Each row was made from one path, in order. Every step used is in the known rows, and no mark comes twice. Write each row's path.
(in the rows, 128 means zero)
Known rows:
kubav dezubit: [157  97 138 123 118 111 149 123 112  92 163 136 130 116 136 115 139 150
  72 126 119 127 173 151]
giredu budo: [149 139 106 129  88 163  99 118 127 149 100 152 105 126 177 111  85 120
 146  77 130 128 149 196]
giredu genores: [130 163  76 124 111 132 120 112 155 124 195 154 107 152 117 136 107  55
 146 153 107 161 133 145]
kubav giredu: [127 115 156 102 109 125 157 118 151 102 130 143 122 138 143 155 144 145
 121 108 122 102 158 119]
bobon genores: [135 101  61 116 110  87  95 100 152 154 157 139 116 129 122 108  81  87
 117 119  86 145 128 162]
dezubit devak kubav giredu genores zipom: [155 160 161 115 122 150 125 164 143  68 147 123 105 109 125  91 128  89
 140 129 107 106  86 106]
dezubit kubav: [122 190 139  96 110  86 107 122 133 114 130 146 147 122 140  98  73 101
 132 113 140 131 141 167]
bobon zipom: [143 103 111 146 128 148 110  85 146 200 167 141 156 130 125 142 106 166
  94 108 146 141 138 164]
zipom bobon: [ 72 123  89  97 108 112 120 114 131 157 185 163 140 143 141 164 181 185
 153 167 112 161 172 167]
giredu kubav: [137 119 110 148 120 129 104 123 117 114 129 151 113 135 104 142 117 103
 159 109 148 148 139 160]
devak kubav giredu: [143  94 163 113 126 146 149 131 135  41  81 149 136 170 167 158 152 116
 118 112 132 123 161 138]
giredu genores zipom bobon: [ 81 136  66 108 126 123 120 127 162 168 218 128 106 116 100 155 182 140
 154 183  87 143 125 108]
zipom genores giredu: [ 73 136 104 115 116 137 140 149 113 135 116 136 145 133  77 125 138 135
 120 113 121 112 116 117]
devak dezubit kubav giredu genores zipom bobon: [127 185 155  99 169  77 149 158 137 158 114  76 128 101 162 103 206 176
 147 172 143 118 150  63]
zipom genores bobon: [ 60 139  87 137 118 139 103  91  68 110 139 144 132  88  94 133 112 134
 106  94  94 127 100 107]
zipom genores: [112 180  63 106 109 130 104 115  97 129 146 146 125 114  91 110 123 111
  96  87  97 134 140 140]
genores zipom bobon: [ 56  94  92  93 117 107 112 119 143 180 191 137 135  98 108 157 194 220
 119 144  97 111 152 128]
dezubit devak kubav: [144 160 138 113  99 142  87 137 114  76 149 172 137 127 140  67  87  96
 127 110 128 136 123 198]
devak kubav: [131 102 112 119 121 141 109 115 124  63 110 174 146 166 152 137 121  97
 110 116 130 142 165 188]
giredu kubav devak dezubit: [184 139 155 148 181 129 114 130  68 104  86 125 112 128 121 131 126 135
  96 138 152 118 169 115]
devak dezubit: [130 124 103 116 136 100 109 107 111 148 134 148 143 123 147  91 143 164
  87 111 143 123 201 167]
bobon genores giredu kubav dezubit: [153  40 130 165 138  96 149 167 130 129  96  87 114 134  98 112 130 107
 145 160 138 139  94 113]

Which path is each row?
[170  80 148 129 132 133 139 133  99  32 107 141 144 150 159 119 146 119
  72 125 135 144 177 167] => devak kubav dezubit
[ 57  66  82 114 120  89 134 139 158 190 153 126 139 156 125 154 171 166
 178 199 105 153 117 136] => zipom bobon genores giredu
[118  58 104 158 128 103 124 150 149 152  99 111 118 152  91 127 105  89
 177 146 133 138  85 131] => bobon genores giredu kubav
[141 154  80 141 138 157 106  97 106 205 150 126 150 111  96 121 123 151
  82  91 127 148 115 138] => bobon zipom genores
[128 118 138 156 143 138 159 183  75 101  85  97 125 120  64 117 169 134
 127 130 148 125 107  95] => zipom genores giredu kubav dezubit
[101 110 111 185 139 164 118  76 131 166 184 131 129 123 118 163  94 108
 142 157 129 159  71 106] => giredu genores bobon zipom
[154 210 179  89 144  97 119 121 105  83 111 133 139 128 138 121  55 104
  92 136 123 106 145 128] => dezubit kubav devak
[ 78  62 138 176 131 156 109  58 111 172 155 140 162 105 126 164  95 190
 108 119 141 131  94 128] => genores bobon zipom
[116  72  60 111 115  84  88 106 162 177 165 113 114  91  96 106 104 119
  89 108  69 104 111 125] => bobon genores zipom
[119 101 163 173 145 163 164  93 145 139 149 112 121 126 136 184 131 133
 151 149 132 134  79  57] => kubav giredu genores bobon zipom
[143 152 134 118 121 136 166 126 168 100 159 131  96 151 134 162 144  83
 152 146 109 130 133  95] => kubav giredu genores
[143 193 165  99 135  97 151 149 168 109 129  91 113 108 128 123 118  93
 147 133 122 101 104  65] => dezubit kubav giredu genores zipom
[139 129 116 170 133 191 123 140 113 230  75 101 147 124 117 118 120 167
 126  93 161 126  86 133] => bobon zipom genores giredu budo
[156 178 182 104 149  76 143 139 120 120  72 107 148 115 177  82 138 160
 110 112 165 105 180 118] => devak dezubit kubav giredu
[176 105 167 130 116 178 136 143 127  61  29 138 116 161 210 142 134 109
 143  87 143 121 149 160] => devak kubav giredu budo
[114 138  76 119 121 131 114 116 165 145 202 132  99 112  88 131 128  91
 121 140  90 118 118 111] => giredu genores zipom
[172 191 189 108 109 125 137 150 139 112  45 110 118 121 199 106  89 112
 167  84 155 106 132 142] => dezubit kubav giredu budo
[174 137 164 188 152 164 146 178  78 179 117  76 142  92  68  79 140 172
 118 125 173 137  54 102] => bobon zipom genores giredu kubav dezubit devak
[119 105 132 113 146 147 155 152 155  79 125 118 116 155 153 179 219 127
 153 173 109 137 130  85] => devak kubav giredu genores zipom bobon
[154 217 167 104 127 101 155 141 160  91 123 112 118 139 150 121 105  60
 170 146 135 132 117  96] => dezubit kubav giredu genores
[102  93 146 138 100 167 135 153 143 157  71 141 128 149 153 126 104 147
 167 112 156  98 125 170] => genores giredu budo
[151 161 190 167 181 110 148 114 116 158  88  75 151 104 173 107 127 153
 129 145 178 137 108  65] => devak dezubit kubav giredu genores bobon zipom
[119  92 189 144 155 148 153 159 107  95  84 126 126 160  86 174 120 137
 145 163 155  94 119 101] => genores giredu kubav devak
